Each row was made from one walk, in order. Every step used is in the known rows, and no mark comes twice. Write each row's walk.
Known rows:
zonen/zakem/fome: [.26 .11 -.01 .07 .56 -.20 -.21 .19 .47 -.26 -.44 -.28 -.09 .67 .17 -.02 -.13 .07 -.23 -.22 .01 -.10]
zakem/fome: [.16 .28 -.07 .17 .51 -.37 -.04 .01 .27 -.31 -.37 -.11 -.04 .47 .16 .12 .02 .17 .01 -.30 .15 .00]
selit/zakem/fome/gefaf: [.24 .55 -.07 .17 .17 -.21 -.32 -.24 .05 -.48 -.24 -.25 .16 .25 .03 .37 .10 .10 .11 -.27 .27 .17]
selit/sofo/fome: [.23 -.15 -.18 -.07 .34 -.26 .03 .01 .11 -.41 -.17 .32 -.22 .31 .10 .12 .20 .11 -.21 -.20 .41 .42]
fome/gefaf/selit/sofo: [.34 .30 .14 -.20 .32 -.20 -.44 -.14 .24 -.65 -.20 -.09 -.06 .32 .19 -.05 -.07 .36 .02 -.29 .27 .27]
roko/gefaf/zonen/zakem/fome: [.29 .03 .03 .21 .26 -.33 -.15 .05 .53 -.56 -.44 -.55 -.14 .47 .05 -.05 -.06 -.05 -.09 -.11 -.13 -.09]
zonen/gefaf/fizem: [.29 -.18 .01 -.12 .51 -.17 .01 .10 .32 -.27 -.10 -.09 .06 .65 .33 -.12 .18 .70 -.39 -.05 -.07 .60]
fizem/gefaf/selit/sofo/zonen: [.38 .21 -.01 -.17 .53 -.31 .28 -.06 .11 -.39 -.19 .28 .00 -.01 .17 -.21 .06 .01 -.30 -.42 .29 .07]
fome/gefaf/zonen/zakem: [.40 -.10 .24 -.12 .32 .00 -.59 -.06 .39 -.46 -.49 -.59 -.02 .36 .18 -.20 -.13 .20 -.30 -.12 -.08 .30]
sofo/selit: [.13 .24 .07 .03 .60 -.25 -.47 -.11 .13 -.11 -.35 -.15 .06 .37 .31 -.01 -.05 .33 -.08 .03 .25 .27]
roko/gefaf/zonen/zakem: [.30 -.15 .08 .10 .34 -.09 -.39 .07 .53 -.54 -.37 -.50 -.07 .40 .06 -.16 -.06 .18 -.25 .01 -.13 .17]
selit/zakem/fome/gefaf/fizem: [.36 .46 -.08 .16 .17 -.30 -.14 -.25 .20 -.44 -.20 -.25 .02 .42 .12 .23 .12 .26 .25 -.28 .33 .28]
zakem/fome/gefaf/selit/sofo/zonen: [.40 .55 -.01 -.16 .25 -.50 -.08 -.23 .06 -.57 -.21 .08 -.06 .04 .42 .01 .01 .02 .09 -.58 .39 -.14]
sofo/zonen/gefaf: [.20 -.01 -.08 -.20 .54 -.19 -.07 .02 -.02 -.20 -.06 .10 .29 .13 .50 .00 .23 .40 -.61 -.24 .03 .33]
roko/gefaf: [.09 .18 .05 .21 .39 -.27 -.38 -.09 .25 -.62 -.16 -.17 .09 .31 .13 .14 .10 .38 -.12 -.10 .00 .11]
fizem/gefaf/zonen/zakem/fome: [.37 -.05 .14 .12 .42 -.26 .28 .12 .46 -.33 -.60 -.47 -.14 .44 -.14 -.23 -.10 -.27 -.36 -.16 -.18 -.03]
sofo/zonen/gefaf/selit: [.35 .24 -.07 -.24 .60 -.21 -.06 .09 .11 -.24 -.12 .08 .21 .17 .67 -.11 .06 .53 -.41 -.24 .01 .35]
roko/gefaf/selit/sofo/zonen/zakem: [.40 .14 -.07 -.17 .41 -.21 -.30 .04 .40 -.59 -.08 .04 -.09 .22 .36 -.20 -.05 .12 -.27 -.26 .20 -.07]
gefaf/zonen: [.26 -.09 -.04 .02 .49 -.15 -.13 -.04 .35 -.23 -.43 -.23 -.03 .31 .14 -.14 .00 .30 -.07 -.18 .17 .41]
roko/gefaf/zonen: [.18 .02 .02 .19 .28 -.28 -.22 -.11 .32 -.57 -.30 -.35 .00 .19 .08 -.01 .08 .27 -.03 -.07 .04 .24]
fizem/gefaf/selit/zakem: [.32 .44 -.07 .12 .49 -.04 .06 .01 .21 -.35 -.25 -.09 .14 .25 -.03 .04 -.02 .22 -.06 -.11 .13 .38]
selit/sofo/fome/zakem: [.26 -.09 .00 -.10 .23 -.33 .09 .06 .21 -.49 -.27 .10 -.25 .43 .18 .20 -.02 .03 -.30 -.28 .48 .17]
selit/zakem: [.20 .20 -.24 .10 .49 .03 -.28 -.04 .20 -.21 -.19 -.02 .18 .34 .03 .18 .10 .32 -.04 -.15 .36 .46]
fome/gefaf/zonen: [.29 .07 .20 -.02 .27 -.17 -.44 -.23 .19 -.49 -.42 -.43 .02 .16 .17 -.05 .01 .31 -.06 -.20 .08 .38]
zonen/gefaf/selit: [.29 .15 .02 -.16 .57 -.10 -.15 .18 .29 -.34 -.16 -.13 .13 .52 .44 -.08 -.02 .65 -.32 -.05 -.13 .49]

Write each row's walk:
[.50 .19 .10 -.38 .40 -.13 -.51 -.07 .27 -.51 -.21 -.05 -.05 .17 .45 -.25 -.12 .15 -.32 -.39 .25 .05] | fome/gefaf/selit/sofo/zonen/zakem
[.16 .34 -.17 .07 .50 -.09 -.45 -.15 .06 -.04 -.24 -.09 .20 .30 .13 .15 .04 .26 .02 .09 .45 .46] | sofo/selit/zakem
[.30 .26 .14 .09 .18 -.38 -.19 -.23 .20 -.51 -.48 -.45 -.06 .23 .14 .05 .00 .07 .10 -.31 .08 .11] | zakem/fome/gefaf/zonen
[.34 .64 -.12 .24 .41 -.26 .32 .02 .22 -.38 -.33 -.12 .05 .31 -.05 .14 -.03 -.01 .09 -.21 .12 .11] | fizem/gefaf/selit/zakem/fome
[.30 .26 .22 .03 .34 -.22 -.50 -.02 .33 -.54 -.43 -.47 -.02 .52 .19 .06 -.12 .07 -.22 -.24 -.09 -.13] | zonen/zakem/fome/gefaf
[.37 -.26 .19 .00 .50 -.05 .02 .11 .45 -.31 -.53 -.43 -.05 .38 -.10 -.32 -.09 -.04 -.51 -.06 -.19 .25] | fizem/gefaf/zonen/zakem
[.39 -.02 .02 -.30 .22 -.30 .22 .24 .25 -.56 -.13 .05 -.18 .55 .41 .09 -.06 .30 -.47 -.13 .20 .38] | zonen/gefaf/selit/sofo/fome/zakem
[.42 .54 -.09 .06 .16 -.13 -.38 -.13 .01 -.55 -.20 -.08 -.01 .12 .35 .31 .02 .32 .09 -.11 .26 .56] | sofo/fome/gefaf/selit/zakem
[.36 -.07 -.05 .06 .45 -.21 -.06 .14 .55 -.21 -.58 -.43 -.18 .57 .09 -.19 -.14 -.03 -.14 -.21 .03 .03] | gefaf/zonen/zakem/fome
[.33 .37 -.11 .14 .08 -.23 -.17 -.28 .12 -.44 -.35 -.41 .09 .15 -.03 .21 .08 .00 .20 -.28 .29 .29] | selit/zakem/fome/gefaf/zonen
[.32 .34 .15 .11 .27 -.46 -.15 -.21 .28 -.51 -.31 -.29 -.12 .49 .29 .07 .02 .35 .15 -.33 .12 .08] | zakem/fome/gefaf/fizem
[.27 -.01 .06 -.11 .12 -.27 -.27 -.18 -.05 -.67 -.14 .12 -.15 .17 .13 .20 .20 .12 -.23 -.23 .32 .38] | selit/sofo/fome/gefaf
[.43 .51 .22 -.02 .38 -.25 -.51 .07 .44 -.55 -.47 -.50 -.11 .56 .37 -.05 -.29 .19 -.03 -.24 -.13 -.11] | zonen/zakem/fome/gefaf/selit
[.24 .20 .14 .04 .21 -.28 -.43 -.16 -.05 -.59 -.28 -.10 -.07 .14 .35 .26 .11 .26 -.21 -.16 .09 .36] | sofo/fome/gefaf
[.33 .43 -.25 .07 .55 .01 -.25 .02 .31 -.24 -.22 -.06 .10 .38 .21 .07 -.06 .46 .16 -.13 .32 .46] | gefaf/selit/zakem
[.20 .67 .01 .15 .18 -.33 -.51 -.35 -.07 -.32 -.28 -.32 .17 .23 .14 .33 .03 .03 .19 -.04 .37 .16] | sofo/selit/zakem/fome/gefaf
[.46 .23 -.18 -.21 .52 -.33 .03 .13 .42 -.27 -.31 .11 -.19 .38 .37 -.24 -.13 -.10 -.15 -.46 .35 -.20] | gefaf/selit/sofo/zonen/zakem/fome
[.38 .15 -.01 -.13 .29 -.36 .09 .13 .34 -.53 -.32 .07 -.34 .47 .36 .10 -.19 .15 -.10 -.28 .45 .17] | gefaf/selit/sofo/fome/zakem
[.38 .42 .15 .01 .27 -.30 -.40 -.08 .07 -.63 -.32 -.14 -.14 .17 .51 .15 -.06 .40 -.01 -.16 .05 .36] | sofo/fome/gefaf/selit
[.32 .63 -.30 .18 .45 -.21 -.02 .04 .33 -.27 -.30 -.09 .03 .43 .17 .17 -.06 .21 .31 -.24 .33 .19] | gefaf/selit/zakem/fome
[.36 .60 -.01 .01 .32 -.02 -.57 -.17 .16 -.51 -.22 -.24 .17 .24 .24 .16 -.07 .45 .14 -.17 .24 .43] | fome/gefaf/selit/zakem
[.36 .22 -.19 -.23 .56 -.27 -.04 -.06 .20 -.28 -.15 .31 -.05 .13 .41 -.18 .02 .24 -.07 -.44 .50 .16] | gefaf/selit/sofo/zonen
[.40 .51 -.37 -.06 .39 -.26 .19 .03 .05 -.19 -.05 .09 .27 .17 .47 .14 .15 .23 -.15 -.29 .22 .27] | sofo/zonen/gefaf/selit/zakem/fome
[.37 -.17 .02 -.15 .02 -.29 -.13 -.22 .04 -.62 -.27 -.05 -.24 .06 .07 .04 .17 .01 -.15 -.20 .35 .53] | selit/sofo/fome/gefaf/zonen
[.31 -.03 -.06 -.32 .47 -.12 -.02 .16 .31 -.42 -.04 .09 .04 .55 .22 -.15 .08 .50 -.35 -.09 .10 .50] | zonen/gefaf/selit/sofo
[.23 .42 .05 .17 .42 -.28 -.37 .00 .36 -.66 -.22 -.22 .00 .34 .32 .03 -.08 .49 .09 -.10 -.04 .11] | roko/gefaf/selit
[.34 -.21 -.12 -.29 .57 -.08 -.22 .06 .29 -.22 -.19 .18 -.04 .28 .24 -.22 .06 .01 -.51 -.37 .37 .07] | selit/sofo/zonen/zakem
[.36 .14 .05 -.22 .25 -.33 -.27 -.14 .15 -.49 -.24 -.07 -.04 .20 .22 -.02 .05 -.21 -.35 -.49 .29 -.23] | selit/sofo/zonen/zakem/fome/gefaf
[.34 .69 .17 .09 .33 -.40 -.31 -.12 .24 -.60 -.40 -.34 -.05 .36 .37 .10 -.17 .28 .20 -.32 .03 -.03] | zakem/fome/gefaf/selit
[.37 -.30 -.18 -.36 .42 -.27 .23 -.02 .15 -.22 .10 .33 .05 .32 .37 -.21 .33 .41 -.49 -.31 .33 .50] | selit/sofo/zonen/gefaf/fizem
[.48 .03 .04 -.27 .59 -.15 .12 .11 .32 -.36 -.27 .10 -.06 .19 .17 -.36 -.08 -.09 -.51 -.32 .13 .00] | fizem/gefaf/selit/sofo/zonen/zakem
[.32 .16 .08 -.08 .49 -.21 .19 .03 .29 -.49 -.24 .08 -.09 .35 -.07 -.19 -.02 .13 -.19 -.22 .14 .22] | fizem/gefaf/selit/sofo
